Every row comes from one small tree of marks. Brackets hold a mark, then the marks that hang from it, in alphabetical order. Every link used is in the known rows. Which tree was each row made from?
Known rows:
[bimer pafel pebi]: [-0.01  0.76  1.30  1.03  0.03  0.98  1.35  0.63 -3.55  0.18 -0.25 -1.49
 -0.67  0.83 -1.09  0.37  0.59  2.03]
[sebil pafel [tumit fazom ninan]]: [ 0.84  0.34 -0.36 -3.64  1.39  0.09 -0.69 -0.46  1.95  3.30 -2.32  3.85
 -0.47  1.36 -0.87 -0.01 -0.23 -0.56]
[sebil [pafel [bimer pebi] guzu] [tumit fazom ninan]]: [ 0.17  2.83  0.72 -5.38  3.06  0.62  1.31  0.05  2.61  2.19 -2.41  2.52
 -0.55  2.08 -1.81 -1.24  0.01 -0.05]
[pafel [bimer pebi] fazom guzu [sebil [tumit ninan]]]: [ 0.05  4.00  2.27 -5.33  2.62 -0.59  1.51  0.75  1.92 -2.17  0.15  0.87
 -0.87  3.32 -1.98 -1.50 -0.41  1.34]
[pebi [bimer [pafel [fazom [tumit ninan]] guzu sebil]]]: [ 0.83  4.30  0.32 -1.67  1.10  2.31  0.92  0.03 -3.57 -2.42 -1.94 -0.19
 -1.89  4.08 -0.74 -1.38 -0.16  2.28]
[pafel bimer [fazom tumit] sebil]: [ 1.17  1.82  1.72 -1.78  2.54  1.07 -0.30  0.24  5.06 -2.60 -0.90  1.63
 -1.52  3.11 -0.60 -1.74 -1.13  0.80]
[pafel sebil]: [ 0.66  2.04  2.18 -1.47  0.99  0.40 -0.63  0.38 -0.38 -1.03  0.52  1.28
 -0.10  1.72 -0.06 -0.90  0.00  0.90]
[bimer pebi]: [ 0.35  0.49  1.68 -0.09  0.76  0.47  0.30  0.56 -2.00 -1.73 -0.43 -0.52
 -0.20  1.00 -1.81  1.13  0.20  2.39]
[sebil [pafel bimer guzu] [tumit fazom]]: [ 0.50  1.58  2.35 -4.44  3.48  0.61  0.68  0.50  4.91  3.47 -1.46  3.19
 -0.24  0.81 -0.28 -1.69 -0.09 -0.46]
[pafel [bimer pebi] [fazom [tumit ninan]] guzu sebil]: [ 0.34  4.97  1.05 -4.07  3.09  1.67  1.20  0.13  2.06 -4.38 -2.01  0.78
 -1.76  4.89 -2.90 -1.58 -0.58  0.96]
[bimer [pafel sebil] pebi]: [ 0.14  2.57  1.72 -0.11  0.81  1.13  1.82  0.81 -3.93 -0.64  0.49 -1.47
 -0.85  1.34 -0.60 -0.77  0.77  1.63]
[sebil pafel]: [ 0.76  0.13  1.13 -1.06  0.34  2.85 -1.87  0.62  0.55  1.51 -1.79  1.61
  0.10  0.36 -1.37 -0.17  0.14 -0.12]
[pebi bimer]: [ 0.79  0.53  1.61  0.10  0.44  0.88 -0.53  0.54 -2.77 -1.23 -0.48 -0.07
 -0.22  1.37  0.04  0.08 -0.14  3.53]
[pebi [bimer [pafel fazom guzu sebil]]]: [ 0.31  2.38  2.71 -1.30  1.43  2.21  1.42  0.96 -3.26 -1.42  0.08 -1.05
 -0.92  2.20  0.05 -1.49  0.56  2.62]
[tumit fazom ninan]: [ 0.14 -0.21  0.13 -2.04  1.32 -0.28  0.27 -1.23  0.84  0.56 -1.66  3.01
  0.19  3.34 -0.93  0.28 -0.16  0.41]
[ninan tumit]: [-0.03 -1.48  0.91 -0.32  0.38 -0.45  0.65 -0.13 -0.12 -0.81 -1.41  1.53
  0.31  2.61 -0.09  1.78 -1.05  0.01]
[guzu [pafel sebil]]: [ 0.84  1.98  2.61 -2.03  1.06 -1.39 -0.98 -0.40 -0.04 -0.29  2.10  1.15
 -0.14  2.45 -0.36 -0.34 -0.05  1.02]
[guzu [pafel [bimer pebi] fazom [sebil [tumit ninan]]]]: [ 0.54  1.91  2.01 -4.25  1.82 -2.74  0.33 -0.27  2.65 -0.97  2.15  0.91
 -0.99  3.35 -1.45 -0.60 -0.86  1.73]
[tumit ninan]: [ 0.33  1.09 -0.17 -1.26 -0.84  0.03 -1.40 -0.41 -1.19  0.02 -1.46  2.01
  0.14  2.93 -1.52  0.26 -0.40  0.72]
[pebi [bimer [pafel sebil]]]: [ 0.58  2.32  1.62  0.12  0.34  1.44  0.90  0.67 -4.31 -0.26  0.34 -0.99
 -0.67  1.60  1.19 -1.53  0.38  2.97]

Write each row's tree:
[ 0.42  2.90  3.78 -4.51  2.80 -0.78  0.62  1.02  4.19 -0.77  0.91  1.73
 -0.55  2.20 -0.32 -2.17 -0.66  0.63]
[pafel bimer fazom guzu [sebil tumit]]
[ 0.28  0.67  1.32 -1.40  1.43  2.97 -0.33  0.97  1.84  0.72 -1.52  0.37
 -0.16  0.65 -1.82 -1.02  0.11  0.77]
[sebil [pafel [bimer pebi]]]
[ 0.64  4.61  1.04 -4.13  2.44  1.48  0.05 -0.14  3.61 -2.92 -2.10  2.23
 -1.40  5.03 -1.78 -2.31 -0.97 -0.02]
[pafel bimer [fazom [tumit ninan]] guzu sebil]
[ 0.29  0.83  2.40 -1.36  1.32 -1.33  0.10 -0.20  1.48 -0.19  1.55 -0.07
 -0.17  2.20 -1.35 -0.10 -0.33  2.32]
[guzu [pafel [bimer pebi]]]
[ 0.52  0.49  3.35 -2.81  2.03 -0.90 -0.44 -0.28  4.48 -0.61  2.35  1.29
 -0.23  3.02 -0.52 -1.33 -0.57  1.01]
[guzu [pafel bimer fazom sebil]]
[ 1.36  2.34 -0.17 -2.14  1.10  0.97 -1.12 -0.45  1.23 -3.29 -1.92  2.17
 -1.65  4.16 -1.77 -0.26 -0.94  0.46]
[pafel [fazom [tumit ninan]] sebil]
[-0.04 -1.21  2.53 -0.87  1.84  0.92  0.71  0.79  3.17 -2.02 -0.13 -0.27
 -0.39  1.73 -1.82 -0.14 -0.46  2.15]
[pafel [bimer pebi] fazom]
[-0.34  0.83  2.46 -0.54  1.20  1.92  1.98  0.86 -2.50 -1.05 -0.60 -1.60
 -0.83  1.54 -2.37  0.49  0.68  1.63]
[bimer [pafel fazom guzu] pebi]
[-0.18  2.61  3.06 -1.68  1.92  1.96  2.38  1.05 -2.60 -1.89  0.26 -1.62
 -1.09  1.99 -1.80 -0.66  0.90  1.37]
[bimer [pafel fazom guzu sebil] pebi]
[ 1.07  0.62 -0.72 -2.17  1.09  3.29 -1.76 -0.14  4.77  0.14 -3.79  2.65
 -1.21  2.86 -2.30 -1.10 -1.07 -0.61]
[sebil [pafel bimer [fazom [tumit ninan]]]]
[ 0.81  2.93  2.81 -3.17  2.06 -3.01  0.50  0.08  1.51 -0.19  2.88  0.26
 -0.74  1.86 -0.20 -0.95 -0.47  2.20]
[guzu [pafel [bimer pebi] [sebil tumit]]]
[ 0.25  3.18  3.87 -4.38  3.40 -0.52  1.87  1.37  2.64 -2.24  0.99  0.18
 -1.03  1.91 -1.40 -1.43 -0.29  1.74]
[pafel [bimer pebi] fazom guzu [sebil tumit]]
[ 0.63  4.21  2.55 -3.17  3.78  1.78  1.44  0.67  2.73 -4.49 -1.13  0.08
 -1.90  3.53 -2.25 -1.47 -0.48  1.47]
[pafel [bimer pebi] [fazom tumit] guzu sebil]
[ 0.11  4.63  2.07 -5.65  3.23 -1.62  1.63 -0.31  3.15  0.82 -0.08  3.30
 -0.25  3.66  0.28 -2.69 -0.47  0.09]
[pafel bimer guzu [sebil [tumit fazom ninan]]]
[ 0.38  4.24  1.08 -3.10  1.78 -0.23  2.26 -0.03 -3.84  0.73 -0.40  0.73
 -1.07  2.92  0.96 -1.73  0.31  2.26]
[pebi [bimer [pafel guzu [sebil [tumit fazom ninan]]]]]
[ 0.68  2.47  0.07 -3.50  1.73  3.70 -1.27  0.03  4.19 -0.23 -4.13  2.63
 -1.10  3.42 -2.93 -1.42 -0.76 -0.90]
[sebil [pafel bimer [fazom [tumit ninan]] guzu]]
[ 1.30  1.90  0.99  0.27  1.21  1.98  0.63  0.51 -2.40 -2.16 -0.87 -0.71
 -1.99  2.49  0.31 -0.99 -0.22  2.99]
[pebi [bimer [pafel [fazom tumit] sebil]]]
[ 0.64  2.66  3.57 -3.98  2.24 -0.69  0.11  0.90  1.11 -1.39  0.74  1.57
 -0.69  1.79 -0.95 -0.43 -0.29  0.80]
[pafel fazom guzu [sebil tumit]]
[ 0.42  0.19  2.31 -2.62  1.59  3.62 -1.15  0.84  1.72  0.22 -2.13  1.57
 -0.16  1.11 -2.71 -0.04  0.36 -0.57]
[sebil [pafel fazom guzu]]
[ 0.31  3.41  2.69 -2.75  2.42 -0.80  2.24  0.25 -0.93  1.96  0.57  1.42
 -0.70  1.58  0.97 -1.67  0.47  0.31]
[bimer [pafel guzu [sebil [tumit fazom]]]]
[ 0.50  2.02  2.67 -3.41  3.84 -1.74  2.45  0.44  3.03 -0.27  1.25  1.12
 -0.87  1.54  0.59 -1.55 -0.16  1.94]
[pafel [bimer pebi] [sebil [tumit fazom]]]
[-0.01 -0.99  1.79  0.88  0.48  1.46  1.32  0.73 -1.86 -0.83 -0.20 -1.50
 -0.95  1.09 -1.73  0.79  0.47  1.90]
[bimer [pafel fazom] pebi]
[ 1.46  1.58  1.44 -1.26  1.93  1.12 -0.87  0.11  2.06 -3.31 -1.03  1.52
 -1.62  2.77 -1.15 -0.15 -0.78  0.89]
[pafel [fazom tumit] sebil]
[ 0.01  0.79  2.66 -3.13  2.60  3.82  0.24  1.15  3.07 -0.50 -1.90  0.36
 -0.32  1.24 -3.01 -0.86  0.22  0.40]
[sebil [pafel [bimer pebi] fazom guzu]]
[ 1.18 -1.07  1.59 -2.11  0.82  0.89 -1.82  0.94  2.60  1.69 -1.22  2.06
 -0.68 -0.28 -1.36  0.67 -0.46  0.12]
[sebil [pafel fazom] tumit]
[-0.36  2.62  2.10 -0.21  0.74  1.41  2.01  0.70 -4.26 -0.10 -0.65 -1.49
 -0.53  1.39 -1.74 -0.07  0.88  1.68]
[bimer [pafel guzu] pebi]
